Each row was made from one small tree. The marks that hang from a mark follow it in brackets, in alphabetical order. Every link used is in the known rows. Write each row's tree.
Known rows
ziti{fafub{buva}}: [-0.191  0.891 -0.958  1.944  1.074  0.540 -0.431  2.061  1.353  0.213
  0.680 -2.574 -0.649 -0.674 -3.078  1.373 -1.577  1.418 -1.799  1.625
  1.625  0.352 -0.619 -0.527  0.972 -2.222 -0.510 -2.485  0.327  2.001
 -2.372]
kagipu{fafub{bafup bule nudolil} ruve{nidet}}: [-2.733 -0.383 -0.831 -0.789 -2.046  0.611 -1.245 -2.725 -2.010  1.283
 -0.934 -2.394 -0.269 -0.581  1.141  0.243 -0.206 -3.488  0.133 -1.397
  1.858 -2.547  1.054  0.200  0.970  4.230  0.151  0.651  2.976 -1.003
 -1.094]
nidet{ruve}: [ 0.510  0.420 -0.147  1.897 -0.841  0.027 -1.552  0.906  1.578 -0.053
  1.846 -0.180 -2.199  2.700 -0.527 -1.810 -0.556  3.361 -0.278  0.403
  1.777  3.800  1.442  1.150 -0.506 -3.682  0.625  0.568 -2.215  1.411
 -1.033]
bule{ginit{nidet{ruve{kagipu{fafub{nudolil}}}} rateb}}: [ 2.202  0.745 -1.371 -0.842  0.003 -4.349  0.128  0.941 -1.086 -0.569
  1.238  0.309  2.362  0.346  1.549 -0.764  2.618  2.582  2.721 -0.242
 -4.372  2.207 -0.876 -0.447 -3.473 -1.622 -0.963  2.725 -3.937 -1.156
  1.799]
ginit{bule nidet{ruve{kagipu{fafub{bafup nudolil}}}} rateb}: [ 0.378 -3.278  2.075 -1.723 -2.613 -4.189  1.347  0.111 -2.191 -3.036
 -1.131  0.377  3.500 -2.025  2.121  1.492  1.881  0.914  4.487 -2.128
 -5.046  1.509  0.288  0.265 -1.726  0.018  0.205  1.595 -2.116 -0.889
  2.416]
nidet{ruve{kagipu{fafub{bafup bule buva nudolil}}}}: [-1.293 -1.004  0.080 -0.191 -1.304 -0.741 -0.842 -2.246 -1.928 -0.164
  0.710 -3.898  1.751 -1.573  1.916  0.996  1.773 -2.525 -0.370 -1.674
 -0.081 -1.874 -0.154  1.054  1.508  5.184 -2.673  1.162  0.707 -1.585
  0.197]
detinok{fafub{bafup bule kagipu{ruve}}}: [-2.100 -0.140  1.376  0.963  0.243  4.645  1.387 -3.277  0.167  1.651
 -1.097  0.784 -1.342  1.439  0.828  1.272 -1.706 -2.569 -3.639 -0.756
  2.768 -3.002 -0.285  1.008  2.303  1.746 -0.082 -0.904  4.268  0.324
 -3.594]
fesuk{ginit}: [ 0.876 -0.419 -1.289  1.975  0.822 -0.114 -1.073  2.445  2.188  0.817
  0.040  0.348 -3.368  2.363 -1.317 -3.474 -2.330  3.716 -2.069  1.393
  0.544  5.147 -0.228  0.721 -0.799 -5.359  1.399 -0.875 -3.269  2.539
 -0.346]
ruve{kagipu{fafub{bafup bule buva nudolil}} nidet}: [-2.309 -0.405 -0.489 -1.561 -1.633 -1.272 -0.993 -1.614 -3.447 -0.540
 -0.438 -3.827  2.507 -3.539  1.093  0.513  1.859 -3.406  0.344 -1.147
  0.388 -2.366  0.052  0.124  1.412  5.611 -1.512  0.507  2.254 -2.199
 -0.086]
detinok{fafub{bafup buva nudolil}}: [-1.441  0.342  0.931 -0.776  2.592  3.538  0.443  0.681  0.673  1.794
 -1.881 -2.458  0.505 -4.205 -1.828  1.868 -1.474 -2.067 -4.531 -1.397
  0.795 -1.424 -1.093 -0.124  2.914  2.484 -2.300 -1.661  2.254  0.847
 -4.354]
bule{ginit}: [ 1.927  2.130 -1.666  1.411  1.602  0.432 -1.760  2.969  2.673  2.588
  0.406  0.891 -2.602  0.989 -1.767 -2.337 -1.268  3.921 -0.380  2.693
  1.317  4.431 -0.690  0.351 -0.552 -4.131  0.911 -1.238 -4.153  1.195
 -0.300]
kagipu{fafub{nudolil} ruve{nidet}}: [-1.281  1.330 -0.835  0.479 -2.317 -0.793 -1.058 -0.580 -3.122  1.220
  0.314 -1.831 -0.771  0.786 -0.097 -1.052  0.466 -0.758  1.567 -0.638
  0.623 -0.696  1.199 -0.419 -0.517  0.968 -0.162  1.428  1.663 -0.544
 -1.153]
detinok{fafub{bafup bule buva kagipu{ruve}}}: [-1.711 -0.488  1.076  0.711  0.634  4.058  1.552 -2.950 -0.377  1.289
 -0.246  0.014 -0.331  0.648  0.305  2.726 -1.093 -3.552 -4.405 -0.821
  2.657 -5.073 -0.413  0.557  2.962  4.639 -1.329 -1.254  4.976 -0.102
 -2.315]
fafub{bule kagipu{ruve{nidet}} nudolil}: [-1.051  0.172  0.687  0.379 -0.242  2.034  0.553 -2.341 -0.902  0.178
 -0.813  0.671 -1.027  3.250  0.187  0.193 -0.416 -2.167 -0.247 -0.517
  3.679 -0.886  2.256 -0.954  1.277  2.270 -0.149  0.679  2.691 -0.299
 -0.123]
bafup{fafub{kagipu}}: [-0.995  2.292  0.814  1.303  0.936  4.218  1.156  2.085  1.561  1.228
  0.474  0.939 -2.979 -0.257 -1.231 -1.449 -1.901  0.600 -0.769  0.771
  1.311  0.005 -0.334  0.147 -0.655 -2.883 -0.038 -1.152  1.302  1.174
 -1.730]
detinok{fafub{nudolil}}: [-0.250  1.744  0.309  0.668  2.384  2.285  0.881  1.926  0.516  1.819
 -1.424 -1.263 -0.986 -1.815 -2.257  0.196 -1.134  0.324 -2.697 -0.368
  0.490  1.788 -0.076  0.015  1.533 -1.572 -1.166 -1.365  0.525  1.903
 -4.577]
fesuk{ginit{bule rateb}}: [ 2.237 -3.907 -0.248  1.943 -0.371 -2.618 -0.463  3.054  1.640 -0.625
 -0.562  2.663 -2.639  1.877 -0.724 -2.180 -2.692  4.112  0.709  1.682
 -2.499  6.691 -0.110  0.531 -1.073 -4.561  1.640 -1.626 -4.645  2.630
  3.352]
fesuk{ginit{bule nidet{ruve{kagipu{fafub{bafup}}}} rateb}}: [ 0.625 -4.507  0.310 -0.055 -3.098 -5.759  0.765  0.000 -1.630 -2.860
 -0.048  1.425  1.790  1.299  3.282 -0.963  0.664  2.649  2.832 -1.154
 -5.876  3.022 -1.040  1.327 -3.113 -2.625  1.112  1.863 -2.749 -0.291
  3.654]
buva{fafub{bafup bule{ginit{nidet}} nudolil}}: [ 0.657 -0.207 -0.443 -1.447  2.782  0.759 -0.161 -0.090  3.056  1.408
 -2.850  0.453  0.664 -2.504 -1.588  1.339 -0.648 -1.379 -0.795  0.105
 -0.537 -1.728 -3.424 -1.359  2.263 -0.460  0.898 -0.660 -0.544  0.092
 -0.866]
nudolil{fafub}: [ 0.383  2.746  0.715  1.691  0.928  1.861 -1.250  2.288  2.069  1.416
  0.786  1.040 -2.894 -0.199 -3.668 -1.189 -2.233  1.670 -1.269  2.053
  0.083  1.034 -0.086  0.396  0.208 -5.290  1.150 -2.701 -0.349  2.201
 -1.982]
bafup{fafub{bule buva kagipu{ruve{nidet}} nudolil}}: [-1.427  1.378 -0.098  0.665  0.233  2.673  1.642 -0.723 -0.998  0.040
  1.195 -0.131 -0.853  0.816  0.447  1.547 -0.492 -4.090 -1.175 -0.828
  2.467 -4.264  1.379 -1.710  0.359  5.054 -2.774  0.100  4.752 -1.098
  0.823]
fafub{kagipu}: [-0.045  0.819  1.533  0.954  1.174  3.288  0.182  0.962  1.491  0.568
 -0.691  1.136 -2.330  1.046 -1.985 -1.606 -1.434  1.791 -0.849  1.260
  2.355  1.582  0.368  0.450  0.811 -3.120  1.212 -1.248 -0.343  1.734
 -1.942]
dugu{ginit{bule nidet{ruve{kagipu{fafub{bafup}}}} rateb}}: [ 0.103 -3.008  0.189 -0.159 -3.309 -7.207 -1.028  0.022 -1.048 -3.495
  0.838  1.345  2.677 -1.177  3.485  0.253  1.382  2.207  3.589 -0.987
 -6.873  3.042 -0.336  1.321 -2.929 -2.092  0.888  1.499 -2.044 -1.010
  3.984]
ginit{nidet rateb}: [ 2.317  0.119 -0.740 -1.278  1.055 -1.029  0.422  3.439  2.104 -2.105
  0.562  2.067 -0.517  0.193 -2.313 -1.550 -0.109  4.456  1.294  0.545
 -0.883  4.241  2.064 -0.741 -2.430 -6.278  3.267 -0.573 -3.889  2.645
  0.133]
bule{ginit{nidet{ruve{kagipu}}}}: [ 1.985  1.975 -1.156  0.518 -0.583 -3.043 -0.546  1.509  0.463 -0.656
  1.927  1.126  0.873  2.722  1.175 -1.688  2.013  4.707  1.968  0.737
 -0.797  3.765 -0.310  0.140 -3.391 -4.537  0.693  2.367 -4.231 -0.803
  0.652]
ginit{bule nidet{ruve{kagipu{fafub}}} rateb}: [ 2.099 -2.536  1.124 -0.293 -3.486 -5.810  1.435  1.121 -2.203 -3.737
  1.121  1.680  2.375  0.765  1.758  0.364  2.692  3.266  5.429 -0.407
 -4.940  2.886  1.401  0.801 -2.888 -2.470  1.438  1.363 -3.443 -0.251
  3.787]

Write each row's tree
[-0.111  0.737 -0.109  1.756 -2.786 -2.079 -1.016 -0.684 -2.040 -0.057
  2.218 -1.934 -0.115  1.135  1.080 -1.738  1.831  1.866  1.414  0.005
 -0.827  1.513  0.523  1.631 -0.943 -1.287 -0.731  1.962 -1.291 -0.534
 -0.408]
nidet{ruve{kagipu{fafub}}}
[-2.591  1.288  2.353  0.605 -1.424  3.035 -0.770 -2.448 -0.915  0.775
  0.861  1.677 -0.561  0.964 -1.294  0.720 -1.754 -2.453 -1.839  0.105
  0.740 -5.858 -0.449 -0.516  0.835  0.936 -0.647 -0.269  5.760 -1.159
 -1.323]
nudolil{fafub{bafup buva kagipu{ruve{nidet}}}}
[-2.822  0.403  0.023 -0.747 -3.719 -1.520 -1.844 -0.971 -3.474 -0.044
  0.069 -2.261  0.890 -2.035  0.840 -2.218  1.189  0.416  1.600 -0.218
 -0.266  0.057 -0.385  1.124 -0.808 -0.276  0.896  1.480  0.774 -1.713
 -1.748]
ruve{kagipu{fafub{bafup}} nidet}
[-1.204  0.494  2.036  0.131  2.227  4.418 -0.050 -0.962  2.087  0.753
 -0.381  0.919 -0.935 -1.246 -2.116  1.788 -2.241 -3.274 -3.314  1.031
  1.628 -5.049 -0.727  0.468  2.883  1.690 -0.183 -3.518  4.115  0.712
 -0.994]
nudolil{fafub{bafup bule buva kagipu}}
[-0.562  0.255  0.135  1.326 -1.575  1.421  0.025 -2.061 -0.505 -0.452
  0.978  1.955 -1.950  4.852  0.479 -0.680 -0.578 -0.328  0.229  0.613
  4.098 -0.473  2.579 -0.024  0.363  0.173  1.479  0.359  2.080 -0.086
  0.469]
fafub{bule kagipu{ruve{nidet}}}
[-2.219 -0.691 -1.019 -1.079 -1.635  0.118 -1.054 -2.581 -2.549  0.675
  0.022 -3.092  0.712 -1.166  0.857  1.532  0.346 -4.551 -0.554 -1.496
  1.957 -4.467  1.087 -0.273  1.754  7.028 -1.213  0.101  3.789 -1.417
  0.200]
kagipu{fafub{bafup bule buva nudolil} ruve{nidet}}
[-0.194  0.815 -1.568 -1.326  0.557  0.423 -0.017 -1.350 -0.233  2.179
 -1.612 -1.332  0.420 -0.570  1.090  0.959  0.523 -2.166  0.224 -0.958
  0.313 -2.468 -0.567 -0.091 -0.113  2.981  0.368  0.102  0.484 -0.881
  0.031]
kagipu{fafub{bafup bule{ginit{nidet}} nudolil} ruve}
[ 2.271 -1.845 -1.846  0.613 -0.043 -3.404  0.248  1.816  1.732 -2.667
  1.886  2.275 -0.740  4.158  0.722 -2.717 -0.687  5.083  0.115 -0.174
 -2.641  5.427  0.667  0.177 -3.830 -6.626  1.638  1.897 -3.979  1.909
  1.739]
fesuk{ginit{nidet{ruve} rateb}}
[ 0.443  1.394 -1.045  0.392  2.581  2.659  0.922  2.790  1.948  0.618
  0.676 -1.846 -1.501 -2.800 -1.605  1.143 -1.179 -2.332 -1.922  0.114
  1.988 -0.770  1.156 -0.880  1.217  2.580 -2.237 -2.735  0.886  1.260
  0.103]
bafup{fafub{bule buva nudolil}}
[ 1.273  1.927 -0.434  1.358  1.879  1.397 -0.604  1.814  2.079  0.313
  1.859  0.225 -1.822 -0.393 -3.305  0.802 -1.549 -0.824 -2.365  2.177
  1.282 -1.377  0.700  0.363  1.825 -0.401  0.060 -4.107  0.794  1.737
  0.254]
nudolil{fafub{bule buva}}
[-0.859  1.579  0.721  0.423  2.719  4.861  1.907  1.129  1.905  1.089
 -0.875  0.092 -2.145 -1.365 -0.739  0.217 -1.799 -2.477 -1.363 -0.042
  2.027 -1.070  0.308 -0.416  0.985  0.857 -1.363 -1.755  2.088  1.002
 -1.091]
bafup{fafub{bule kagipu nudolil}}
[ 0.301  0.033  0.337  0.204  0.492  1.535  0.612 -2.841  1.364  1.414
 -1.304  2.858 -0.285  1.913 -0.041  1.333 -0.240 -1.408 -0.341  0.545
  0.415 -4.630 -3.432 -0.837  1.313 -0.230  1.527  0.574  1.909 -1.014
 -0.130]
buva{fafub{bafup bule{ginit{nidet}} kagipu{ruve}}}
[-0.682  0.496 -1.252 -0.729 -1.355 -2.536 -0.466 -0.464 -3.902 -1.061
  0.747 -3.370  2.087 -1.976  0.511  0.229  2.571 -2.249  1.193 -0.265
  0.268 -1.174  1.047 -0.206  0.668  4.683 -1.357  0.312  1.468 -1.778
  1.188]
ruve{kagipu{fafub{bule buva nudolil}} nidet}
[ 3.122 -0.472 -1.891 -1.220  1.773 -3.327  0.499  0.710  0.250 -1.769
  1.334  0.041  2.887  0.391  1.227  1.536  2.533  0.129  0.545 -0.131
 -1.517  1.113  0.643 -1.635 -1.003  2.811 -2.131  1.131 -3.225 -1.096
  3.853]
fafub{bule{ginit{nidet{ruve{kagipu}} rateb}} buva nudolil}
[-1.994 -0.785  2.801 -1.269  2.922  4.961  0.386 -0.511  1.102  1.196
 -3.094 -1.425  0.280 -3.573 -1.703  1.228 -1.239 -2.604 -3.256 -1.173
  2.032 -2.523 -0.899 -0.860  3.085  3.458 -1.714 -1.063  2.749  0.345
 -2.412]
fafub{bafup buva kagipu nudolil}
[ 2.139 -0.463 -0.075 -0.895  3.180 -0.145  1.866 -0.167  1.848 -0.979
 -0.429  2.621  1.001  2.495  1.196  0.822  0.388  0.171  0.388  0.005
 -0.542  1.230  0.151 -0.935 -0.938 -0.155 -0.696  1.212 -1.369  0.010
  1.819]
fafub{bule{ginit{nidet{ruve} rateb}} kagipu nudolil}
[ 0.760 -1.669  0.410 -3.219  4.469  2.155  1.574 -0.328  2.220 -0.187
 -2.371  1.188  2.278 -2.092  0.122  2.600 -0.237 -2.572 -1.775 -0.455
 -0.112 -2.516 -1.253 -1.606  1.224  4.139 -1.051 -0.876  0.466 -0.354
  1.526]
fafub{bafup bule{ginit{nidet rateb}} buva kagipu nudolil}
[-1.079  1.442 -0.832  0.206 -3.406 -2.909 -1.434  0.194 -3.649 -0.420
  1.414 -1.775  0.217 -0.347  0.203 -2.520  1.769  1.624  2.450  0.702
 -0.384  1.330  0.625  0.813 -1.348 -1.294  0.983  1.268 -0.164 -1.136
 -0.687]
ruve{kagipu{fafub} nidet}
[ 0.289  1.126 -1.013  1.584 -0.741  0.497 -0.468 -1.878 -0.049  1.073
  1.105  2.798 -1.814  5.578  1.220 -1.061 -0.504  0.295  0.332  1.785
  3.317  0.048  0.700 -0.100 -0.385  0.341  0.821  0.933  0.515 -1.235
  1.406]
fafub{bule{ginit} kagipu{ruve{nidet}}}
[ 2.923  0.634 -1.333  0.008 -0.617 -3.868 -0.565  1.503  0.584 -1.224
  2.297  2.283  1.102  2.649  1.297 -1.736  1.711  4.999  2.480  0.793
 -2.873  4.274 -0.011 -0.535 -4.173 -4.689  0.568  2.675 -5.373 -0.637
  1.949]
bule{ginit{nidet{ruve{kagipu}} rateb}}
[-1.077  2.655  0.888  2.181 -0.640  4.075  0.894  0.339  0.531  1.479
  1.196  1.443 -3.290  1.876 -0.531 -1.180 -1.611  0.032 -0.465  0.176
  1.499 -1.370  0.487 -0.529 -1.006 -1.816 -0.442 -0.040  2.131  0.469
 -1.331]
bafup{fafub{kagipu{ruve}}}
[-0.329 -0.622 -0.132 -1.948 -0.551 -1.591  0.868 -1.243 -1.426 -2.208
  0.288 -2.683  3.502 -1.822  1.764  1.707  3.011 -1.596  0.798 -2.296
 -0.673 -1.931  0.615  0.275 -0.288  2.997 -0.726  1.340  0.606 -1.317
  0.257]
ginit{nidet{ruve{kagipu{fafub{bafup bule buva nudolil}}}}}
[ 0.334  0.821 -0.905  0.700 -1.185 -0.975 -0.607  0.096 -1.579  0.327
  0.580 -2.280 -0.539 -0.997 -0.044 -1.160  1.324  0.300  0.908  1.043
  0.554  0.848  0.706  1.401  0.645  0.371  0.744 -1.081 -1.510  0.054
  0.119]
ruve{kagipu{fafub{bule}}}
[ 0.133 -0.903 -1.389 -1.350  2.402  0.961 -1.019 -0.046  1.120  2.576
 -2.034 -1.571 -0.421 -3.024 -0.103  0.017 -1.235 -1.852 -0.855  0.442
 -1.007 -0.163 -1.780  0.381  1.316  2.756 -0.644 -1.645 -1.466  0.410
  0.217]
kagipu{fafub{bafup bule{ginit{rateb}} nudolil}}
[ 0.510  0.327  0.527  0.935  2.494  2.876  2.285 -0.150  0.183  0.337
  0.346  0.222 -0.474  0.267 -1.074  2.108 -0.635 -1.819 -3.662  0.801
  2.257 -2.196  0.019  0.503  2.863  2.231 -1.106 -2.424  3.141  0.935
 -1.779]
detinok{fafub{bule buva kagipu}}
[ 0.809 -0.285 -1.309 -1.868 -0.442 -2.292 -0.586 -0.287 -0.830 -0.048
 -0.274 -0.406  1.599 -1.903  1.235 -0.562  1.540  0.685  1.692  0.451
 -2.154  0.190 -0.970  0.735 -1.423 -0.033  1.270  0.106 -2.448 -1.017
  1.344]
ruve{kagipu{fafub{bafup bule{ginit{nidet rateb}}}}}
[-0.588 -0.535  0.841 -1.685  2.994  2.247  1.141 -1.453  2.221  0.405
 -2.446  0.970  1.423  0.596  2.069  1.189 -0.362 -1.538 -1.057 -1.222
  1.457 -0.887 -1.242 -0.074  0.612  1.551 -0.446  1.113  0.773 -0.790
 -0.709]
fafub{bafup bule{ginit{nidet{ruve}}} kagipu nudolil}
[ 2.995 -2.273  0.847 -0.794 -0.287 -2.702  1.197  4.119  1.616 -2.796
 -0.613  3.536  0.070 -0.308 -1.606  0.156 -0.289  4.451  3.555  0.979
 -1.909  5.191  2.056 -0.266 -1.642 -5.367  3.540 -1.833 -4.492  2.472
  2.699]
ginit{bule nidet rateb}
[-1.138 -0.429  1.400 -0.223  1.331  2.673 -1.223 -0.125  1.953  2.135
 -3.039 -1.005 -1.026 -3.841 -3.232  0.400 -1.939 -1.159 -1.632 -0.288
 -0.166 -1.399 -3.131 -1.013  3.391 -1.139  0.167 -0.651  0.564  1.142
 -3.336]
buva{fafub{bafup nudolil}}
[ 1.330 -1.243 -0.681 -0.400 -0.737 -2.724 -0.739 -1.953  1.206 -0.737
  0.524  1.825  1.448  0.548  0.999  0.634  0.928  0.544  1.072  0.237
 -2.947 -1.135 -3.174 -0.386 -0.117 -1.234  0.672  2.003 -1.856 -1.468
  1.536]
buva{fafub{bafup bule{ginit{nidet{ruve{kagipu}} rateb}}}}
[-3.601 -0.167  2.351 -0.750 -0.873  3.927 -0.488 -2.755 -0.941  1.194
 -2.591  0.165 -0.468  0.604  0.102 -0.435 -1.337 -2.176 -0.855 -1.890
  2.454 -2.015  0.256 -0.991  0.927  1.365 -0.262  1.953  3.773 -1.078
 -2.856]
fafub{bafup kagipu{ruve{nidet}} nudolil}
[ 2.326  1.473 -3.098  0.447  0.134 -1.985  0.224  0.317 -0.858  0.769
  2.311 -0.496  0.105  1.693  0.596  1.098  1.905 -0.263  0.572  1.136
  0.791 -2.493  0.565 -0.077 -0.908  2.688  0.533 -0.700 -0.659 -0.561
  2.858]
kagipu{fafub{bule{ginit{nidet}} buva} ruve}
[ 2.556 -2.581  1.435  0.123 -3.140 -5.173  1.068  1.755 -0.688 -3.955
  1.008  2.825  1.894  1.616  1.273  0.314  1.946  4.483  5.010 -0.276
 -3.549  4.808  2.118  0.319 -2.790 -3.913  1.745  1.394 -4.384  0.190
  3.618]
ginit{bule nidet{ruve{kagipu}} rateb}
[-2.913  0.194  0.349 -1.535 -2.052 -1.367 -1.145 -0.940 -3.896 -0.126
 -0.615 -3.930  2.575 -4.119  0.323 -0.342  1.781 -2.135  0.613 -1.229
 -0.415 -2.006 -0.570 -0.094  0.583  3.941 -1.579  1.351  2.034 -2.378
 -1.108]
ruve{kagipu{fafub{bafup buva nudolil}} nidet}
